In the rows, zero is written as 128.
Known rows, with every step that occurs:
luni numudot zolima: [148 123 110  96 113 120 136 153 137 116 180 177 128 118  78 129 183 110
 124]
numudot salug zolima: [151 167 169 135 125 145 155 114 116 121 154 153 139 157 105 167 188 124
 109]
babi salug zolima gabize numudot: [149 100 188 107 123 111 158 118 195  77 163 188  87 129 149 129 175 108
 109]
gabize numudot salug: [104 145 150 128 120 130 128 103 118  79 117 173 148 141 115 172 189 105
 104]
babi salug zolima gabize: [167 131 172 119 123 112 167 126 187  90 198 155 101 158 125  95 164 122
 116]
babi salug zolima luni numudot gabize: [201 154 150 119 132 118 169 131 146 135 192 173  39 133 119 142 121 112
 156]
gabize numudot salug zolima: [129 132 191 123 125 146 148 108 122 101 118 178 122 125 124 204 198 109
 102]
babi luni numudot zolima: [142 117 126 100 112 108 153 159 122 117 164 181  97 127  67 101 129 120
  99]
salug zolima luni numudot gabize: [206 166 153 126 118 127 170 139 142 140 158 174  62 114 102 165 153 117
 152]
babi luni salug: [100 122 136 153 120  90 173 145 134  89 164 161 114 193  75  74  84 121
 101]
gabize numudot zolima salug: [127  60 153 112 114 118 121 139 134  95 139 174 122 144 116 208 165  99
 124]
babi salug: [128 143 117 110 132 100 148 118 159  76 173 162 138 192 103  98 155 112
 119]
babi luni numudot zolima gabize: [159 116 139 114  98 103 151 162 147 113 184 173  80 110  83  70 134 128
  97]
zolima gabize: [145 155 129 131 104 106 150 130 184  77 160 152 147 155 101  90 192 123
 114]
salug zolima babi: [148 125 139 112 120 145 179 142 154 137 131 104 121 160  98 152 189 129
  99]
luni salug zolima gabize: [151 119 179 157 111 118 172 148 178 103 204 152 102 157 113 103 156 123
 125]
gabize numudot salug zolima luni: [148 132 182 125 119 155 148 109 122 128 115 145  66 124 131 222 167 119
  90]
salug zolima luni: [172 140 149 115 117 129 172 130 158 121 128 128  81 152  98 175 165 129
 101]
luni numudot salug zolima: [141 160 160 124 124 138 159 128 118 126 175 172 102 119 108 122 172 121
 131]

Rows:
[122 144 162 141 108 127 126 105 143  78 139 163 134 128 138 141 196 112
 107] => zolima gabize numudot salug
[133  65 137 129 110 133 129 149 135 127 163 138  72 141 106 198 137 106
  97] => gabize numudot zolima luni salug
[147  92 137 121 115 116 132 142 131 108 170 149 136 178  95 170 155 115
 130] => numudot zolima salug
[145  91 124 109 114 108 137 156 131 115 197 166  99 141 103 132 141 111
 155] => luni numudot zolima salug
[136 157 176 125 122 124 178 133 103 127 158 178  75 126  98  99 113 130
 104] => babi luni numudot salug zolima
[116 141 121 110 115  91 173 147 142  81 141 183 100 135  76  56 116 124
 110] => babi luni numudot
[148 112 186 115 109 121 159 129 190  82 126 187 108 108 127 157 206 110
 107] => salug zolima gabize numudot
[147 106  92  95 111 137 145 165 134 151 178 108 103 130  90 127 184 122
 113] => luni numudot zolima babi
[130  85 192 146 111 116 164 142 184  85 170 182  90 124 135 139 160 107
 121] => luni salug zolima gabize numudot
[115 121 105 108 114 106 182 157 138 117 134 118  80 147  85  55 112 133
  99] => zolima babi luni numudot
[125 125 101 107 131 118 158 130 157 111 167  94 117 198 113  98 150 123
 105] => zolima babi salug
[122 127 115 122 116 114 180 143 137 112 110 103 114 183  81 100 125 136
  76] => zolima babi luni
[126 121 151 119 105 107 139 124 189  56 126 176 133 127 124 129 202 109
 106] => zolima gabize numudot
[126 113 178 150 124 106 190 150 135 110 167 170  92 176  78 106  89 125
  99] => babi luni salug zolima
[171 144 168 127 108 121 166 133 185  96 165 160 122 144 108 123 197 125
 113] => salug zolima gabize
[160 179 118 130 118 107 151 135 142  95 156 206 143 129  87 119 179 104
 167] => luni numudot gabize
[126  78 130 142 114 129 166 167 112 154 178  85  93 185  76 120  95 130
  78] => numudot zolima babi luni salug
[148 148 155 134 123 164 164 123 115 154 150  86 119 167 114 164 186 133
  98] => numudot salug zolima babi
[179 137 159 128 119 124 196 155 122 150 138 153  72 124  91 121 120 125
 124] => salug zolima babi luni numudot gabize
[126 126 116 151 114 112 154 141 154 107 174 113  84 191  96 125 116 123
 116] => zolima luni salug
[169 167 183 147 111 143 155 117 141 115 177 145 124 143 122 134 194 131
 110] => numudot salug zolima gabize
